What can hang from each mark
Q_7: Q_249
Q_200: Q_112 Q_710 Q_929
Q_112: Q_710
Q_567: Q_879
Q_929: Q_112 Q_710
Q_204: Q_879
Q_373: Q_112 Q_200 Q_567 Q_710 Q_879 Q_929
Q_710: Q_7

Every row comes from one small tree of marks. Brackets hold a mark, then the marks that hang from it, in the order of their numbers. Every link used is in the known rows. Which tree was each row made from?
Known rows
{Q_373 Q_112 Q_567 Q_929}: [ -2.9   1.3  -8.9   8.0   1.5   1.1  -6.2 -11.7   5.9  -4.9 -21.2 -15.8
  21.4   9.6 -10.8  -2.5   0.0   6.8  10.1 -13.6  -3.4]
{Q_112 {Q_710 {Q_7 Q_249}}}: [ -4.3  16.4  -5.3  13.3  -5.2   2.8   6.0  10.8 -13.1  10.4  34.9  10.5
  -9.4  -9.3   0.2   4.3  -4.3  -1.1 -13.5  13.6 -17.6]
{Q_373 Q_112 Q_879 Q_929}: [ -1.6  -4.9   4.0  11.3   3.2 -12.4 -12.6 -13.3 -11.8  -9.3 -34.3 -27.0
  12.5   6.8  -6.2 -14.1  -5.1   1.3  17.2  -5.2  -2.5]
{Q_200 {Q_710 {Q_7 Q_249}} {Q_929 Q_112}}: [ -6.5  15.6  -9.5  -1.1 -12.2  12.8  11.3  -4.3  -8.2  -1.9  77.9  28.9
 -10.3 -10.1   6.6  17.4   7.1 -23.2 -17.2  11.9  24.6]
{Q_373 Q_112 Q_200 Q_567 Q_879}: [ -5.6 -13.9   9.8  -4.9  10.9 -17.8  -6.9   7.4   2.4   2.4 -60.1   4.3
   9.4  19.2  -5.0  -2.5  -7.2  15.8  29.1 -12.2  32.3]
{Q_567 Q_879}: [-15.8 -12.9   4.0   7.3  -6.0  13.7 -15.1  12.5  -2.3  -2.1  28.5   0.7
 -15.1   8.0 -19.9  -4.5 -12.0 -19.3   6.2   4.7 -29.1]
{Q_373 Q_112 Q_567 Q_710}: [  3.2   0.4 -17.4  -4.0   4.1  -8.6  -1.9  12.3  21.6   4.0 -22.7   2.2
  20.8  11.0  -3.4  34.0  -5.6   9.1  15.6 -22.1 -22.9]
{Q_710 Q_7}: [-30.7 -15.3 -11.3  15.2  -7.4  11.6  -4.0  14.4 -10.0  -3.4  43.5   4.3
 -10.9   0.4   1.7  -7.6  -7.2 -10.7  -4.9  10.5 -28.4]
{Q_929 {Q_112 {Q_710 {Q_7 Q_249}}}}: [-20.1  22.7  -7.5   9.1   2.4  -1.9   8.2   3.3  -9.3  -2.1  34.6  10.2
  -3.3 -12.8   2.9  11.2   3.4  -8.9  -9.1   8.3  -9.7]
{Q_204 Q_879}: [-39.8   8.9   7.8  10.5 -13.5   7.9 -23.8  19.1  14.0 -13.8  43.7  -4.3
 -17.4  11.2 -18.1  -1.2 -10.6  -8.2   2.2  -5.9  24.5]
{Q_929 Q_112 {Q_710 Q_7}}: [-32.7  -2.1 -14.9   7.9   8.3   7.5   3.5   5.6   2.9  -1.8  45.2  -1.9
  -0.2 -18.0   0.3   0.5   6.4 -15.5  -9.6   1.4  -4.8]
{Q_929 {Q_710 {Q_7 Q_249}}}: [-13.3   5.0 -17.2  13.0  -2.4   7.2   7.0  13.8  -2.1  15.1  67.9  13.8
  -1.4 -16.4 -14.0  -2.4  -2.1 -10.5 -14.2  11.7  14.5]
{Q_200 Q_112 Q_710}: [  0.8  12.1  10.9  -2.8 -10.6  -1.8  -2.0 -17.1  19.2  12.0  17.5   6.5
  -6.4   1.3  15.2  -3.6  -8.2 -21.8  -7.1  -7.6 -13.4]
{Q_7 Q_249}: [-21.1  20.7  -8.1  10.3 -13.8   1.8  -3.8  10.4   3.3   3.1  67.7  30.2
  -0.4   3.7 -19.1  -2.1  -7.4 -18.5  -2.5  11.9  19.3]
{Q_710 {Q_7 Q_249}}: [-23.7   0.0 -17.8  15.9  -9.9   5.0   3.8  15.9 -13.4   2.4  69.6  23.2
  -6.3  -3.8 -10.1  -2.3  -7.9 -13.0  -6.8  17.0   0.9]
{Q_373 Q_879 {Q_929 Q_112 Q_710}}: [-17.0   8.8   1.1  10.2   2.7  -4.5  -7.0  -2.6   1.4 -14.3 -14.2 -16.8
   6.5 -12.7 -12.7 -16.9   7.6  -8.5   2.9  -1.3  17.0]
{Q_112 {Q_710 Q_7}}: [-12.3   3.2   0.5  12.2  -3.4   9.2  -0.7   9.0 -10.1   4.1  11.3  -5.5
 -13.0  -6.3  11.3  -1.3  -3.6   1.1 -11.4   7.3 -46.2]
{Q_929 {Q_710 Q_7}}: [-20.4  -9.1 -11.9  12.5   0.2  13.5  -0.1  11.8   1.0   9.3  45.3  -1.6
  -4.7 -13.2  -3.2  -8.0  -1.7  -9.2 -13.1   5.4 -13.0]
{Q_373 {Q_200 Q_710} Q_879 Q_929}: [ 21.2  -3.6  22.7   1.1  -7.2   1.3   1.0   3.2  -3.7  -0.5 -36.7  -9.5
 -13.9  10.1  -1.5 -33.5  -1.2   1.8   1.6   4.5  17.9]
{Q_373 {Q_200 Q_929} Q_567 Q_710}: [ 16.6  -2.5  -3.6 -19.4  -6.2   8.2  -0.6  13.4  20.5  -2.6  -2.4  18.0
   4.7  14.7  -0.1  13.3   5.7  14.9  -0.1  -2.3   6.6]
{Q_200 {Q_112 Q_710} Q_929}: [  5.5  23.6  15.2 -10.6  -6.1   0.7 -11.8 -39.7   7.2   0.7  14.3  -1.8
   2.3  -3.5  24.0   1.1   3.0  -4.8 -14.0   1.2 -17.7]
{Q_200 {Q_710 Q_7}}: [-10.8  -7.0  -3.7  11.1 -12.5  15.3   4.9  15.6  -2.5   7.7  36.0   8.3
 -20.0  -0.9   8.0  -1.5  -7.3 -16.3 -11.3   3.5 -25.7]
{Q_373 Q_112 Q_200 Q_710 Q_879}: [ 21.1 -13.7   7.8 -12.7  14.5 -23.7  -2.0   7.4   4.0   4.6 -50.5 -11.6
   9.4  16.2   3.8   8.2  -7.3  15.1  21.8 -10.5  -0.8]
{Q_929 Q_112}: [-42.2   9.9  -3.7   5.2  -2.9   3.4  -9.2   1.0   9.9 -14.8  39.0   9.5
   0.3   2.8  -1.7   1.0   0.8 -22.8   3.2   0.0  -7.2]

Write each row's tree
[ 13.1  -1.4  10.4 -16.8  14.4   6.3  -3.3 -30.0   7.5  11.3  25.4 -10.5
  13.7   6.8   7.9  -6.8   7.1   4.3  -3.2  -2.6  30.0] => {Q_373 Q_112 {Q_200 {Q_929 Q_710}}}
[ -2.5   9.5  14.3   4.8   8.2 -17.8 -12.5  -3.6  -7.2   5.0 -46.5 -15.8
   3.2   3.6   6.9   7.9  -8.5   6.2  15.9  -9.1 -17.1] => {Q_373 {Q_112 Q_710} Q_879}
[-12.1  25.0  -5.3  -0.1  -4.0   6.5   2.7 -11.4 -12.1  -8.1  56.2  16.0
  -1.0 -12.3   6.9  15.0  10.4  -8.5 -15.2  14.1   6.8] => {Q_200 {Q_929 {Q_112 {Q_710 {Q_7 Q_249}}}}}
[ 22.0 -26.5  11.5 -11.1   4.2   3.5  10.6   0.1   2.5  17.2 -29.2   2.6
 -16.9   5.1   3.9  -4.0  -8.3   0.0   1.5  -6.3  -4.5] => {Q_373 {Q_200 Q_112 {Q_710 Q_7}} {Q_567 Q_879}}
[-26.5  10.0  -2.4   7.6   3.9   3.8   1.6   1.9  -6.1  -7.1  13.2  -4.3
  -7.1 -10.2  13.0   6.9   4.1  -7.3  -7.4   2.6 -34.8] => {Q_929 {Q_112 {Q_710 Q_7}}}
[ 46.1 -32.8  -4.7 -10.4   9.8  -2.8  13.4  -3.6  -1.5   1.9 -54.6 -25.5
   3.7   1.5  -5.2  -5.6  -0.9  19.4   1.9  -5.0 -36.1] => {Q_373 {Q_200 Q_112} {Q_567 Q_879} {Q_710 Q_7} Q_929}
[  9.9  -2.9  24.5 -11.6 -10.7   4.9  -5.6   3.0  -1.2   0.7  -4.5  14.3
 -19.1  12.2   8.3 -12.5  -0.7  -3.8   0.9   7.9  32.6] => {Q_373 {Q_200 Q_710 Q_929} Q_879}
[-27.3  12.3 -19.9   8.8   5.7   1.5  10.4   6.7  -0.2   4.7  68.5  15.3
   4.4 -21.6 -10.9   6.7   5.8 -17.6 -11.2   8.1  22.5] => {Q_929 Q_112 {Q_710 {Q_7 Q_249}}}
[ 27.9 -16.2   1.8 -20.7  -1.6  12.4  -2.9  16.4  11.2  -0.6 -13.0  10.5
  -4.1  14.5 -13.0  17.3   1.1  11.4   5.9  -1.3  -4.2] => {Q_373 {Q_200 Q_929} {Q_567 Q_879} Q_710}
[-19.0  13.5 -16.0  -0.1  -0.7  10.8   4.6  -9.3  -4.2  -2.5  83.7  19.7
   4.1 -19.7  -4.0   9.8  12.5 -16.5 -17.2  12.6  32.6] => {Q_200 {Q_929 Q_112 {Q_710 {Q_7 Q_249}}}}
[ 28.1 -22.2   7.0   0.6   9.0  -8.7  11.7   0.4 -13.1   6.2 -78.7 -18.1
   1.5   8.1   2.3 -12.5  -1.1  21.3  13.7 -10.5  20.5] => {Q_373 Q_112 {Q_200 {Q_710 Q_7}} Q_567 Q_879 Q_929}
[ 24.6  -3.1  16.5 -13.4  -5.0 -12.1   9.3 -16.6 -13.1  11.4   6.3  20.0
 -12.1  -1.1  15.2 -10.9  -2.5  -3.2  -5.0  13.1  45.4] => {Q_373 {Q_200 Q_112 {Q_710 {Q_7 Q_249}} Q_929} Q_879}
[ 23.3  -4.8  -4.3   3.8   5.1 -18.0  -5.4  -1.4  -2.9  -7.6 -50.8 -30.3
  17.1   6.1  -5.7   6.8  -4.3   9.9  17.1 -11.4 -24.0] => {Q_373 Q_112 Q_710 Q_879 Q_929}
[ -3.5  -2.4  -3.6  -6.2  -0.4   6.4  -3.6 -32.8   3.3   6.1  48.4  -2.9
   4.9 -16.1  16.8  -4.2   4.7  -9.9 -18.7   5.3  -0.1] => {Q_200 Q_112 {Q_929 {Q_710 Q_7}}}
[ 24.7 -28.7  -6.6 -16.5  12.0 -14.6   4.4   8.9  -8.2   0.2 -56.1  -0.2
  10.8   9.9   9.1  23.4   0.6  30.1  18.2  -8.0   9.4] => {Q_373 Q_112 {Q_200 Q_929} Q_567 {Q_710 Q_7} Q_879}
[ 11.1   4.1  11.3  -5.0   5.9 -26.4   7.7   2.3  -5.8  12.5 -58.9  16.2
  -0.7  -2.3   3.8  -5.3  -5.4  20.1   8.1   2.0  29.8] => {Q_373 {Q_200 {Q_112 {Q_710 {Q_7 Q_249}}}} Q_567 Q_879}
[ 32.5 -29.5 -21.8   4.3  11.3   1.4   6.9   8.0  -9.5  -0.4 -45.1 -32.0
  13.0   0.9 -15.4  21.4  -3.8  16.7  11.9 -14.4 -52.3] => {Q_373 Q_112 {Q_567 Q_879} {Q_710 Q_7} Q_929}
[  7.4  -5.8  -5.1   9.0  -1.2  17.9  -5.6   8.9   8.2   2.1 -12.9 -14.8
   2.2  -6.0 -33.5  -9.5   1.1  -0.9  -0.9  -6.0  -2.5] => {Q_373 {Q_567 Q_879} {Q_929 Q_710}}
[-23.1  17.4  -2.4  -5.8  -1.5  14.6  -9.0 -15.2  13.4  -9.0  58.9   8.2
   5.8  -9.9   0.9   6.3  13.2 -18.2 -11.8   2.2  19.1] => {Q_200 {Q_929 Q_112 Q_710}}
[  6.8   2.4  13.4  -3.8  -1.2  -4.3   5.8   8.0   5.7 -10.0 -63.6   1.0
  -4.6   6.2  -6.2 -15.1   7.2   5.7  11.1  -7.8  37.9] => {Q_373 {Q_200 Q_710} Q_567 Q_879 {Q_929 Q_112}}
[  4.4  10.4  16.2  -1.7   6.9  -9.9   0.4   2.6  -0.3 -14.0 -83.8  -9.8
   1.9   3.4  -5.2 -15.9  10.1  19.9  10.7  -4.8  22.2] => {Q_373 Q_200 Q_567 Q_879 {Q_929 {Q_112 Q_710}}}
[ 10.0 -18.7 -12.6  13.4  -6.5  -5.3   0.8  21.4 -14.4 -12.6 -30.0 -20.3
  -2.9  -4.5  -4.7  -3.3  -3.6   8.3   3.2   5.5 -38.0] => {Q_373 {Q_710 Q_7} Q_879 Q_929}
[  1.1   2.0 -28.3   9.6  -2.7 -17.4  12.6  28.2  -8.4 -16.2 -33.5   9.3
  11.1 -11.3 -20.3  19.4   4.0  10.4  10.9  -0.4   9.7] => {Q_373 Q_567 {Q_710 {Q_7 Q_249}} Q_879 {Q_929 Q_112}}
[-16.7  26.3   7.3  -5.4  -4.2  10.5 -10.1 -17.7   3.3 -14.3  32.2   4.5
  -1.2  -3.2  12.1  10.8  11.0 -10.1 -10.0   3.8  -6.8] => {Q_200 {Q_929 {Q_112 Q_710}}}
[ 11.3  -5.1  -0.5  13.7   8.8 -13.0  -0.2  -2.1 -19.1  -1.8 -86.4 -28.1
   9.6  -4.5   0.1   2.2  -1.0  26.1  13.6 -10.8 -16.9] => {Q_373 {Q_112 {Q_710 Q_7}} Q_567 Q_879 Q_929}
[  5.1   3.9  -5.3 -22.1   0.3   4.0   2.3   6.8  22.6 -11.4  -2.9  19.4
   9.5  10.5   2.1  20.6  12.1   9.5   2.0  -5.8  14.9] => {Q_373 {Q_200 {Q_929 Q_112}} Q_567 Q_710}
[  2.4  14.6   6.0 -10.7   3.8   5.9   9.4 -14.1 -12.4  -2.1  41.7  13.5
  -3.9  -3.6  10.2  -1.5  12.0   1.8 -14.3  17.9  24.5] => {Q_373 {Q_200 {Q_929 {Q_112 {Q_710 {Q_7 Q_249}}}}}}
[ 19.8  -3.6  22.2 -14.3   9.2  -4.4  -1.8 -10.0  10.0  13.3 -51.7  -5.0
  -4.8   7.4   0.2  -5.2  -5.4   9.9   5.9  -8.1 -10.5] => {Q_373 {Q_200 {Q_112 Q_710}} {Q_567 Q_879}}
[ 10.4  -1.2   7.7  -5.7   0.3  -2.8   0.2 -22.7  13.6  -1.9 -30.4  -8.7
  12.3  10.5   0.4 -30.2   3.0   9.9   0.4  -4.6  12.7] => {Q_373 {Q_200 Q_112} Q_567 Q_929}
[ -0.5  -5.3   1.9   2.6  -6.9   0.9   6.1 -11.6   3.4  12.2  22.4   1.9
 -10.8  -5.6  22.3  -3.9  -8.8 -17.6 -12.0  -2.4 -25.4] => {Q_200 Q_112 {Q_710 Q_7}}
[ 26.3 -11.4   2.6 -21.8   8.7 -16.3  -3.6   3.8   7.0  -1.1 -60.8   4.9
  16.1  16.8   2.6  23.4   1.0  25.4  22.2 -13.0  23.5] => {Q_373 Q_112 {Q_200 Q_929} Q_567 Q_710 Q_879}
[ -3.8   4.9   5.6   3.7   1.5  -6.0  -0.7 -19.6  -2.3   7.8  -0.9 -12.3
  -4.0  -9.0  23.3  -4.4  -4.9  -1.8 -11.2   0.5 -44.2] => {Q_200 {Q_112 {Q_710 Q_7}}}
[ 23.0   2.8  16.4  -0.8  -7.6  15.0   5.8  -6.8   6.0   3.8   2.2 -11.8
  -9.1  10.8   1.8 -32.0   2.7  -3.1 -11.6   3.9   4.0] => {Q_373 {Q_200 Q_710} Q_929}
